Every row comes from one small tree of marks. Brackets hold a mark, then the marks that hang from it, in alphabetical order. Every link used is in the known rows. Which tree was each row made from?
Known rows
{C {Z H}}: 22.1,-17.6,-21.8,12.1,-49.1,20.0,3.7,-37.0,-18.3,-15.9,-25.0,-2.1,18.2,-54.6,-25.3,25.6,34.6,43.3,68.6,19.7
{F {W {C Z} V}}: 8.4,18.0,29.4,2.8,-74.1,7.2,-0.7,-42.3,-33.1,14.1,8.5,-12.8,37.6,-28.2,30.4,8.5,43.5,-2.6,19.6,47.0
{Z Y}: 35.0,-27.6,-23.0,-34.3,-50.3,25.6,-1.1,-12.2,-26.2,6.7,-2.0,-16.5,26.5,16.2,-33.2,1.5,3.5,31.3,35.1,36.2
{W {C {Z H}} F V}: 3.6,-3.4,18.2,18.6,-65.5,4.2,1.0,-30.6,-21.5,17.8,26.1,-7.3,53.5,-22.8,30.6,11.9,23.4,28.0,27.6,65.5
{C {Z H {Y W}}}: 47.6,-27.5,-36.6,-1.8,-28.1,28.1,16.1,-41.4,-31.6,-26.2,-23.3,1.5,15.1,-30.7,-31.8,25.3,18.6,35.2,65.1,35.2
{W C}: -1.5,-4.0,-0.8,-24.2,-63.8,9.0,-5.0,0.6,-11.7,16.1,21.4,-20.9,30.1,1.5,-17.4,-2.1,19.4,40.9,23.1,24.7
{N {W C F V}}: -10.2,-11.0,29.5,-2.4,-72.6,16.4,13.0,-14.6,-24.4,34.2,8.8,-19.0,33.6,-12.1,17.0,-20.0,1.9,17.0,16.8,58.7
{C {Z H {Y {W F}}}}: 45.0,-29.3,-31.7,2.2,-29.3,25.8,14.9,-37.3,-26.6,-29.0,-15.2,-0.9,20.8,-29.6,-29.5,25.3,17.6,30.2,61.4,43.6
{F {W {C Z}}}: 8.3,10.5,16.9,-1.4,-64.6,8.7,-1.2,-30.1,-14.4,-7.2,10.6,-21.9,32.0,-28.2,2.5,13.8,48.3,0.6,23.5,36.5
{H {W F V} {Z Y}}: 38.8,12.8,-16.5,0.4,-45.3,3.4,-4.0,26.0,-53.1,26.9,29.2,-8.0,20.2,25.4,-28.7,-29.0,-9.9,-8.5,49.2,48.1
{F {W {C {Z H}}}}: 8.4,5.5,10.2,0.7,-63.8,6.5,7.2,-35.4,-14.2,-12.7,11.5,-20.5,33.0,-34.0,6.1,14.4,50.2,12.0,27.8,42.1
{N W}: -2.0,-19.2,5.8,-14.6,-65.5,26.5,12.1,-11.2,-22.4,16.4,-22.0,-18.1,9.1,-25.7,-22.7,-17.2,6.0,25.8,39.3,26.1
{Z {H W}}: 11.1,-13.6,-27.1,-25.4,-64.0,8.3,11.2,0.1,-21.6,6.1,7.0,-9.3,22.7,-25.9,-26.3,-8.9,18.9,57.4,56.7,24.9
{W {C {Z H Y}} F}: 20.4,-22.5,-11.4,6.9,-41.4,11.1,5.4,-19.0,2.4,-15.6,28.7,-20.6,48.6,-8.6,-12.8,23.2,24.1,31.4,30.7,59.7
{W {C Z} F V}: 4.1,4.2,27.1,16.0,-66.7,6.8,-10.8,-23.2,-21.6,25.0,25.1,-9.2,52.1,-15.0,26.2,11.5,20.6,11.3,21.5,58.3
{F {W C V}}: -2.1,15.7,33.6,-12.6,-84.7,3.3,0.4,-29.4,-34.3,22.5,20.7,-17.7,39.5,-13.1,33.4,-7.0,36.8,3.9,10.1,51.6
{F {W {C {Z Y}} V}}: 19.4,12.0,22.0,-1.2,-67.1,10.5,2.3,-46.6,-35.2,12.0,8.1,-13.7,39.6,-17.3,27.8,10.9,39.3,-3.1,17.9,52.8
{Y {W F} Z}: 14.5,0.4,5.3,5.4,-17.3,13.5,12.0,9.5,-42.5,-34.7,29.3,17.5,-0.5,-6.0,-37.7,-15.4,-16.8,-8.2,51.8,40.7
{Y {W {C Z} F V}}: 9.2,4.2,19.8,-8.0,-55.3,12.1,1.9,-7.9,-40.5,8.8,20.9,-0.4,26.7,-8.7,7.9,-4.9,3.5,3.4,27.0,52.7
{N {W C F}}: -10.4,-18.4,16.5,-6.6,-62.9,17.9,13.0,-2.0,-5.3,12.7,11.0,-28.1,28.0,-12.7,-10.4,-14.4,6.8,19.8,20.8,48.7
{W C V}: -2.3,6.5,18.0,-18.0,-78.0,6.9,-4.5,-17.0,-38.9,46.4,17.8,-8.3,38.1,2.5,22.4,-9.3,13.1,36.8,17.9,39.0
{N {W {C Z}}}: 5.5,-13.3,2.1,0.3,-50.3,26.2,14.3,-23.7,-15.7,10.1,-18.1,-18.3,15.0,-30.0,-19.2,1.3,15.4,24.3,37.6,25.3

Which tree is each row?
35.8,8.2,-24.1,-23.2,-40.7,16.8,-8.4,5.2,-18.5,16.8,10.9,-14.0,28.1,-3.0,-39.7,8.9,16.1,17.0,42.5,11.3
{H {W {C {Z Y}}}}
44.1,-31.1,-49.0,-36.3,-43.1,18.5,20.5,-12.3,-27.8,0.5,6.3,-11.2,29.0,4.0,-34.1,-1.9,6.8,55.5,51.8,42.3
{Z {H W} Y}
-10.3,1.8,32.5,-6.2,-81.3,0.6,-8.5,-5.0,-23.1,37.4,42.6,-15.3,54.4,5.9,30.3,-10.2,10.4,20.7,7.4,65.1
{W C F V}
19.5,-0.9,-24.3,7.2,-19.8,8.3,19.4,-7.9,-32.5,-19.8,21.5,13.0,9.6,-17.9,-37.7,-4.1,4.1,36.7,64.7,22.4
{Y {Z {H {W C}}}}
19.0,-7.2,-17.4,1.1,-13.1,13.9,31.8,-10.2,-52.9,-39.5,13.4,25.3,-10.0,-19.4,-36.0,-13.7,-10.4,27.1,67.4,32.8
{Y W {Z H}}
21.9,28.4,-11.9,-0.2,-57.7,0.1,-8.1,26.0,-59.6,37.5,12.6,-1.5,3.6,1.6,-29.0,-33.6,0.6,3.7,59.9,17.8
{H {W V} Z}
32.9,-18.8,-5.6,-34.3,-46.1,20.3,8.6,-8.6,-41.4,10.6,22.1,-9.5,32.4,30.5,-7.8,-8.5,-10.1,15.3,19.0,62.9
{Z {Y {W C F V}}}
43.5,-25.6,-39.9,-33.1,-49.8,17.8,20.8,-20.6,-40.5,15.2,4.6,-5.2,33.2,4.4,-15.0,-5.4,4.2,53.5,48.8,48.9
{Z {H {W V}} Y}
17.6,-0.8,-12.7,13.9,-28.4,7.8,16.0,-9.7,-38.7,-13.6,21.1,17.2,14.4,-21.4,-23.9,-8.3,-0.1,27.6,64.9,34.1
{Y {Z {H {W F V}}}}
45.2,-29.9,-36.7,4.0,-34.3,27.1,10.1,-45.3,-22.1,-20.0,-25.1,-3.7,23.2,-33.4,-30.6,31.0,26.1,42.6,64.9,32.1
{C {Z H Y}}
33.0,-3.8,-21.5,-4.9,-39.3,11.4,8.5,6.0,-61.0,4.2,6.5,-3.9,-2.7,21.0,-35.8,-25.4,-8.9,11.4,52.2,40.2
{H {Z {Y {W V}}}}
13.3,-10.1,-6.9,9.4,-15.6,9.8,28.7,-1.4,-41.7,-45.5,30.4,20.0,1.7,-16.9,-30.4,-14.4,-12.6,15.8,59.9,51.0
{Y {W F} {Z H}}
26.3,-6.5,-16.0,12.8,-51.4,16.1,0.4,-28.1,-22.9,-2.5,-13.2,0.2,26.3,-50.7,-16.3,19.7,29.4,29.8,66.2,27.5
{C {Z {H {W F V}}}}
19.6,-0.9,2.8,-3.1,-56.6,9.9,10.5,-39.6,-16.1,-14.8,11.3,-20.8,35.6,-23.4,3.3,16.6,45.9,11.6,26.0,47.9
{F {W {C {Z H Y}}}}
34.5,-26.9,-14.6,-37.0,-43.6,24.3,6.2,0.1,-32.2,-6.3,12.8,-12.5,23.1,22.4,-31.9,-7.2,-8.4,13.5,29.6,53.6
{Z {Y {W F}}}
-0.6,-9.0,25.6,13.0,-62.3,20.4,11.7,-27.6,-23.0,25.2,-3.5,-15.0,32.0,-26.8,13.9,-4.7,9.4,10.2,26.5,53.5
{N {W {C Z} F V}}
19.3,11.2,8.3,1.3,-24.7,16.2,14.7,-11.5,-72.2,-7.4,9.9,30.8,-6.2,-7.9,-15.0,-20.0,-19.7,0.0,55.0,32.3
{Y {W V} Z}
20.0,25.3,-24.6,-5.0,-42.2,-2.7,-4.2,38.6,-34.8,18.6,30.5,-14.7,5.4,11.6,-50.4,-25.1,7.3,11.9,52.3,12.1
{H {W C} Z}
15.0,2.5,3.0,-13.9,-52.2,13.9,12.9,-21.8,-51.6,10.2,4.6,6.3,16.0,-16.8,5.6,-4.1,7.7,26.4,38.3,39.3
{Y {W {C {Z H}} V}}
15.1,-4.8,-10.0,-18.5,-42.4,15.6,12.9,-9.1,-32.6,-11.1,6.9,-2.9,10.6,-17.0,-22.0,1.1,12.0,29.3,41.9,29.5
{Y {W {C {Z H}}}}
16.7,-18.8,-5.6,-3.6,-42.7,29.8,17.6,-27.8,-17.7,8.4,-18.1,-19.4,17.1,-19.8,-21.6,3.7,11.2,23.7,35.9,31.8
{N {W {C {Z Y}}}}
30.3,-8.6,-22.7,-3.2,-35.7,9.7,7.3,16.3,-46.2,-9.8,15.7,-10.3,0.5,22.0,-46.1,-22.9,-7.7,7.3,50.6,44.6
{H {Z {Y {W F}}}}
37.0,9.5,-29.7,-4.3,-29.6,0.2,-0.1,38.5,-28.3,8.5,47.3,-21.2,21.7,35.2,-50.2,-20.6,-3.3,-0.2,41.6,42.5
{H {W C F} {Z Y}}
-5.2,-7.6,19.1,-10.6,-69.9,20.7,15.8,-23.1,-35.2,40.1,-8.1,-14.4,22.0,-14.4,11.4,-19.2,3.8,27.9,24.2,40.1
{N {W C V}}
33.3,-23.9,-14.4,-37.3,-39.8,21.3,8.8,0.1,-28.1,-4.5,23.6,-15.5,28.3,30.0,-27.4,-4.8,-6.6,17.1,21.5,56.1
{Z {Y {W C F}}}
48.0,-23.9,-29.8,0.4,-32.8,27.4,16.3,-47.0,-41.2,-15.3,-24.6,5.7,17.8,-30.5,-18.3,22.8,16.3,34.1,63.2,39.7
{C {Z H {Y {W V}}}}
35.9,-37.7,-40.0,-37.6,-35.6,18.7,35.1,-21.4,-35.1,-15.3,13.5,-8.1,23.4,12.6,-21.5,-3.4,0.9,59.6,39.2,57.9
{Z H {Y {W C}}}
